What can hang from each mark
H: X
X: N Q S
F: L W
Z: A X
R: L W
G: Y
W: F U
P: F R V
E: S
Q: A
U: E W
Y: F G
M: S
L: F N
N: L X
S: E L Y

Every row comes from one small tree of marks. The marks that hang from a mark follow it in brackets, in alphabetical order. Every link used is in the known rows. Which tree was each row made from?
In the rows, zero is written as 100.
Known rows
S[E L Y[F G]]: 108 91 122 102 80 47 105 107 148 92 93 92 123 81 85 79 89 77 101 96 122
 92 97 85 116 84 125 100 94 93 94 98 98 106 109 111 75 87 89 87 112 106
R[L[N[X]] W[F]]: 99 96 118 83 100 97 105 106 109 89 105 108 83 87 146 108 96 121 76 76 98
 113 100 99 96 93 81 111 96 106 112 97 98 94 84 124 117 114 98 113 99 86
H[X[N Q S[Y]]]: 81 94 94 90 92 80 92 91 93 111 84 110 112 91 90 66 104 149 79 88 88 114
 92 69 99 106 108 76 89 110 129 97 92 84 107 120 125 116 101 104 102 76
W[F[L[N[X[Q]]]] U[E]]: 101 105 118 90 102 127 74 106 97 93 106 95 80 93 104 112 97 130 61 91 96
 114 122 109 87 83 90 106 89 111 130 76 101 114 89 110 113 126 96 109
 101 89
U[E[S]]: 96 93 112 101 89 120 99 94 102 88 91 100 102 86 81 87 76 112 82 93 114
 106 108 87 97 81 111 78 98 117 112 89 94 97 84 110 93 96 93 118 99 99
U[E[S[L[F N[X]]]] W]: 90 100 126 105 96 132 117 102 99 80 106 89 94 84 77 89 83 106 73 87 107
 108 114 96 99 84 115 99 90 125 120 87 96 103 79 114 106 111 92 119 93
 108
L[F[W] N[X[Q S[Y]]]]: 106 92 109 91 87 98 109 96 98 94 96 99 92 90 103 90 111 117 78 83 89 105
 97 79 102 96 99 99 89 113 116 93 100 96 96 126 135 114 100 102 95 82
W[U]: 102 96 107 92 95 119 82 103 103 97 95 110 100 86 114 109 90 115 85 96
 105 108 98 88 96 79 85 91 100 108 98 91 102 106 89 113 112 101 96 102
 102 87
F[L[N] W]: 116 102 116 91 89 117 99 105 111 90 95 94 92 88 112 114 100 104 88 81 99
 102 99 101 116 79 92 112 90 108 113 99 105 119 90 118 116 97 98 109 104
 86
G[Y[F[W]]]: 126 90 113 93 77 91 101 101 134 86 92 101 94 86 128 109 101 84 99 87 111
 99 88 99 107 87 103 103 99 102 98 106 100 106 90 118 105 101 100 92 108
 96
G[Y[F]]: 114 90 113 91 80 90 94 100 133 94 88 106 106 82 108 100 93 94 100 88 108
 106 89 90 99 91 109 93 104 104 99 100 99 102 94 120 103 106 102 91 109
 101
Y[F[L W[U[E]]] G]: 134 96 116 102 85 118 102 110 136 72 106 93 91 94 124 126 97 68 86 98
 126 88 110 114 110 65 102 122 92 91 90 99 103 119 93 103 76 102 97 93
 107 102
G[Y[F[L[N] W[U]]]]: 130 97 119 95 82 113 110 112 129 82 101 88 92 90 137 125 100 67 93 91
 108 88 98 109 102 76 99 131 90 99 93 98 107 120 91 107 110 112 95 87
 106 100
P[F[L[N[X]] W]]: 124 102 118 88 88 109 108 100 111 84 98 97 81 88 115 117 109 106 79 77
 101 108 99 104 115 88 87 110 87 109 109 91 102 119 88 127 119 91 102
 112 101 82
P[F[L] R[W[U[E]]] V]: 125 92 129 111 98 114 102 109 123 66 113 117 66 97 179 108 98 94 84 88
 123 97 125 141 117 59 89 129 106 102 82 98 94 123 73 118 36 68 95 105
 99 98
X[Q]: 97 97 102 84 95 103 58 97 105 107 88 110 99 85 93 94 97 135 88 88 95 121
 91 83 101 92 95 79 101 112 130 95 98 103 95 122 119 111 104 109 106 78
S[L]: 94 102 110 96 92 96 81 105 119 102 90 111 109 82 94 94 90 123 94 92 109
 116 97 85 106 82 104 89 97 110 104 100 100 104 98 117 105 91 99 105 106
 90
E[S[L]]: 92 98 110 100 87 105 96 102 115 100 89 103 113 81 81 90 80 114 94 95 119
 110 99 77 96 82 117 85 96 115 99 96 98 96 96 112 105 92 96 112 101 95
Q[A]: 97 95 100 87 99 100 74 96 108 107 84 118 95 84 105 98 98 135 92 88 89
 121 88 71 107 93 92 79 102 112 123 94 100 104 90 125 124 100 106 110
 107 81
X[N[L]]: 85 99 104 93 92 94 99 97 104 99 92 108 104 85 104 91 99 122 79 89 102
 113 105 96 102 89 94 91 99 109 114 105 98 103 101 121 119 95 102 98 104
 98
Z[X[S]]: 95 95 97 93 89 108 94 96 105 104 88 122 107 87 101 91 94 140 83 92 111
 120 86 72 103 90 102 72 95 111 100 103 99 87 98 122 104 104 103 112 96
 91
N[L[F[W[U]]] X]: 111 100 107 93 89 113 106 107 111 85 108 103 80 91 129 127 115 101 73 95
 114 109 91 104 104 78 82 109 96 107 90 100 106 108 93 119 133 90 100 95
 97 102
N[L[F] X[Q S]]: 92 98 95 88 89 106 88 98 110 101 96 118 94 91 92 96 113 133 73 92 112
 127 90 82 92 90 105 84 98 113 110 103 100 88 106 129 129 103 111 98 95
 102
Y[F[L] G]: 122 96 115 89 80 101 95 106 142 92 91 101 110 84 91 115 98 90 100 88 117
 104 93 94 107 82 108 107 101 95 93 98 104 110 103 122 90 103 106 92 113
 99
Z[A X[N S]]: 78 95 88 91 100 98 105 89 91 112 84 128 103 88 110 74 95 156 74 93 95
 119 102 65 102 106 93 68 92 112 120 100 97 88 101 127 117 119 107 113
 98 86
P[F[L] R[W] V]: 126 90 126 101 90 97 103 105 130 78 102 119 75 91 166 107 106 105 97 77
 118 106 109 129 121 72 92 124 111 104 84 103 95 119 81 134 53 64 103
 104 103 89
M[S[Y]]: 104 87 114 100 81 79 102 99 115 93 80 98 120 84 79 88 81 109 97 87 111
 96 91 77 103 83 116 84 96 104 97 88 95 90 94 116 113 101 93 108 106 85
P[R[L[F[W[U[E]]]]] V]: 123 89 124 110 100 115 118 110 125 69 117 119 65 100 169 108 99 89 83 92
 123 98 117 142 112 57 88 137 106 107 82 102 104 116 72 112 42 77 94 101
 97 107
L[F N[X[Q[A] S]]]: 92 95 96 80 104 120 93 92 91 111 90 118 89 90 94 92 108 152 74 86 78 132
 95 61 92 106 95 84 96 121 137 82 102 94 93 135 148 123 112 108 95 85
M[S[L[N] Y[F G]]]: 111 89 127 102 80 81 131 105 137 91 85 85 136 80 67 87 79 79 105 88 113
 85 102 83 99 85 133 113 93 96 90 84 99 99 103 113 105 116 92 91 110 97
P[F V]: 115 88 119 96 92 101 108 94 116 89 92 118 89 83 122 102 99 117 91 82 106
 113 109 105 106 84 89 104 108 114 98 94 97 108 83 131 77 79 104 96 104
 86
H[X[N Q S]]: 83 97 90 86 99 110 92 91 89 112 87 117 105 93 94 77 102 161 73 89 92 127
 94 73 96 106 101 73 91 114 134 95 95 86 102 124 127 116 105 107 98 78
F[L W[U]]: 121 101 108 96 89 115 85 111 117 86 100 101 87 92 132 127 100 99 86 95
 116 100 96 101 110 68 87 110 90 102 93 101 105 116 92 108 107 92 97 103
 103 86
N[X[Q S[L Y[G]]]]: 89 98 101 97 81 68 67 106 113 106 86 99 125 84 79 83 105 115 89 95 109
 107 93 57 103 91 123 76 89 98 102 99 96 89 118 116 115 111 104 106 104
 70
S[E L[F N] Y]: 94 95 127 102 93 63 117 103 124 92 98 91 111 82 81 73 87 97 91 89 97 98
 107 90 110 85 112 109 91 112 106 90 101 108 96 116 95 85 85 92 103 115
F[L[N[X]] W[U]]: 115 106 114 91 92 131 98 111 96 90 101 91 86 91 126 126 105 105 74 89
 102 105 96 96 112 80 81 109 85 106 109 89 108 122 90 112 134 105 93 115
 100 78
N[L X[Q S[Y[G]]]]: 88 97 96 93 77 70 69 101 110 101 88 97 119 85 84 88 116 107 82 93 110
 105 88 66 102 90 118 77 94 96 102 106 95 89 119 119 126 108 108 100 103
 78

Which tree is each row?
80 101 106 97 96 71 92 101 107 109 90 97 117 88 76 55 95 130 81 94 97
 111 89 69 112 96 126 85 79 112 133 94 96 95 108 109 110 102 88 105 99
 90 -> H[X[Q S[E L[N] Y]]]
93 99 122 107 101 134 125 102 106 83 107 93 101 87 86 93 72 95 78 100
 108 98 127 99 82 72 111 114 91 121 98 80 102 102 82 103 95 105 87 100
 94 120 -> W[U[E[S[L[F N]]]]]
127 90 126 97 70 96 132 103 132 80 93 73 113 83 91 107 94 57 101 84 113
 74 102 92 107 83 121 125 91 97 90 93 102 110 99 112 101 108 95 95 109
 96 -> E[S[Y[F[L[N] W] G]]]
101 97 117 83 95 122 113 97 98 98 96 103 97 83 88 103 98 125 79 79 86
 121 97 85 100 99 86 96 100 118 116 81 106 106 86 134 137 105 99 107 99
 95 -> L[F N[X]]
112 97 121 95 87 107 82 105 125 85 100 105 86 86 111 120 98 118 88 82
 113 103 104 111 100 75 97 106 99 109 97 103 96 106 86 122 88 102 103 98
 105 96 -> U[W[F[L]]]
131 90 113 93 84 118 107 105 126 83 101 99 97 88 129 126 100 79 92 97
 116 91 98 100 102 78 89 113 99 94 84 95 104 112 91 115 99 105 98 88 106
 91 -> Y[F[W[U]] G]
103 91 119 105 91 128 107 97 105 82 102 101 91 89 104 105 75 111 74 99
 119 96 127 103 73 74 102 96 98 114 89 81 95 94 79 105 83 101 89 102 95
 107 -> W[F U[E[S]]]
82 95 93 89 100 93 98 92 93 109 90 111 104 95 93 67 95 154 67 94 101 124
 94 72 105 106 106 69 86 115 139 93 94 90 102 120 112 102 95 109 96 90 -> H[X[N Q S[E]]]
112 98 112 87 101 117 117 108 106 84 111 102 80 92 136 120 101 98 73 87
 100 105 95 101 100 81 75 124 90 110 102 93 109 106 83 115 127 110 96
 105 95 94 -> R[L[F[W[U]] N[X]]]
109 92 125 103 79 85 132 102 123 82 98 72 119 79 82 100 93 66 101 88 103
 76 111 85 100 82 120 124 90 107 82 93 101 101 96 115 108 97 93 93 102
 101 -> E[S[L[F[W] N] Y[G]]]
118 93 107 92 97 102 106 108 127 81 110 111 81 94 143 121 97 92 85 93
 114 100 95 107 99 69 82 125 95 106 86 105 106 100 85 111 99 98 99 94 98
 103 -> R[L[F[W[U]]]]
117 103 112 104 92 120 85 110 115 77 104 98 81 96 128 118 94 94 78 98
 117 97 108 111 113 62 93 108 88 103 101 101 101 117 87 101 89 92 93 108
 102 94 -> F[L W[U[E]]]
109 89 122 99 93 111 98 104 109 88 98 119 84 88 162 97 101 119 96 80 109
 111 102 113 122 80 88 105 115 107 97 102 96 115 78 132 74 75 97 113 102
 80 -> P[R[W] V]
113 95 114 88 98 104 121 102 121 84 104 104 86 89 122 108 97 97 88 80 97
 102 98 106 104 80 87 126 95 111 106 103 106 103 83 121 108 103 101 99
 100 103 -> R[L[F[W] N]]
82 92 104 105 89 44 92 101 115 101 90 93 130 88 83 61 91 107 84 101 110
 95 114 67 104 90 128 84 84 99 108 101 91 92 117 110 86 99 94 94 103 91 -> X[N Q S[E L Y[G]]]
114 96 116 93 93 106 89 111 122 83 107 107 81 90 153 130 95 110 84 91
 114 99 108 110 93 72 85 119 97 100 84 98 98 103 87 115 96 98 97 95 102
 96 -> R[W[F[L] U]]
122 89 115 105 86 137 124 100 116 75 104 100 83 93 121 105 80 85 79 101
 128 93 111 107 94 72 103 104 94 109 99 90 98 105 80 102 87 103 88 104
 97 106 -> Y[F[W[U[E[S]]]]]
99 95 111 89 92 130 128 95 96 97 95 111 101 87 92 97 97 127 76 83 97 119
 100 76 93 94 96 90 96 118 100 85 104 93 90 133 127 104 101 103 91 99 -> L[F N[X[S]]]
132 97 121 90 82 116 116 105 133 84 97 88 101 86 108 122 103 76 96 82
 107 93 100 104 113 82 102 126 94 97 101 97 106 121 96 121 103 106 102
 94 110 95 -> Y[F[L[N] W] G]
120 96 113 92 76 87 90 107 144 92 89 101 104 86 106 109 96 87 102 87 116
 105 88 96 106 84 114 103 99 100 96 104 102 107 100 117 98 104 105 90
 112 105 -> G[Y[F[L]]]
104 103 129 98 94 125 93 105 103 79 105 94 79 88 101 110 97 120 68 78
 102 107 117 115 104 82 97 104 90 114 122 89 96 114 80 119 99 114 97 114
 101 95 -> U[E W[F[L[N[X]]]]]
83 96 106 107 96 81 120 101 110 99 93 113 113 91 100 68 81 126 77 100
 120 110 114 78 104 84 114 81 86 111 103 101 95 94 104 113 84 81 91 101
 95 105 -> X[N S[E L]]
104 100 116 92 86 122 115 102 106 96 94 109 97 90 98 109 99 133 75 82
 108 114 110 88 88 87 101 98 91 111 94 87 103 97 96 126 113 104 102 104
 96 94 -> W[F[L[N[X[S]]]]]
105 103 123 86 89 114 100 103 108 97 95 100 92 86 96 115 101 130 77 78
 98 117 106 97 97 92 92 102 95 111 109 83 105 109 92 127 122 105 100 107
 104 89 -> W[F[L[N[X]]]]
113 98 115 94 90 111 87 108 123 91 101 108 90 89 119 127 94 116 84 93
 114 103 110 106 87 72 90 111 98 104 83 91 103 106 92 114 96 98 99 90
 104 100 -> W[F[L] U]
92 96 98 92 91 87 94 98 113 98 99 112 93 94 90 86 106 126 67 98 120 125
 90 83 101 89 111 79 93 114 116 100 98 91 106 125 114 89 102 98 92 112 -> N[L[F] X[Q S[E]]]
81 102 98 98 97 103 113 99 103 108 90 118 115 90 94 76 95 147 80 92 106
 122 99 74 101 96 110 82 87 112 108 100 97 87 106 118 113 97 100 104 98
 91 -> H[X[N S[L]]]
133 93 120 100 87 99 111 101 129 78 97 109 77 89 140 121 109 100 92 81
 117 105 107 119 120 72 90 123 99 108 92 104 100 118 86 126 73 71 105 97
 106 86 -> P[F[L W] V]
93 99 110 82 101 100 96 108 101 92 99 106 90 86 139 99 94 115 79 78 96
 116 87 87 111 92 84 101 93 106 125 101 99 99 86 119 127 113 98 124 100
 78 -> R[L[N[X]] W]
107 103 121 88 94 126 99 108 103 95 102 99 89 88 112 126 98 122 72 87
 101 109 111 100 89 85 83 110 92 108 98 78 107 112 90 117 124 110 96 102
 101 90 -> W[F[L[N[X]]] U]
122 88 112 103 72 76 137 102 135 83 92 96 113 92 115 98 103 78 94 89 119
 80 109 90 107 82 116 115 88 89 79 109 97 99 110 117 87 102 102 84 107
 96 -> X[N S[Y[F[L W] G]]]
81 100 99 87 97 91 75 96 101 106 91 108 100 87 100 86 104 134 77 91 95
 119 103 94 97 94 95 87 99 110 136 105 96 103 105 121 128 110 106 99 106
 90 -> X[N[L] Q]
127 89 127 100 95 103 125 100 123 78 105 117 74 90 162 98 105 96 92 74
 108 100 112 134 115 75 86 135 105 110 92 101 101 121 75 127 60 75 101
 104 99 87 -> P[F[W] R[L[N]] V]
102 95 108 94 91 94 125 96 115 85 102 104 88 90 120 105 108 108 80 87
 103 104 108 111 103 86 89 114 97 110 103 109 101 104 95 127 119 89 104
 88 101 111 -> X[N[L[F[W]]]]
112 87 118 109 85 103 123 98 111 70 105 88 89 91 111 100 85 77 82 98 114
 78 113 101 95 70 105 111 92 111 86 90 96 98 81 103 91 94 86 99 97 109 -> L[F[W[U[E[S[Y]]]]]]
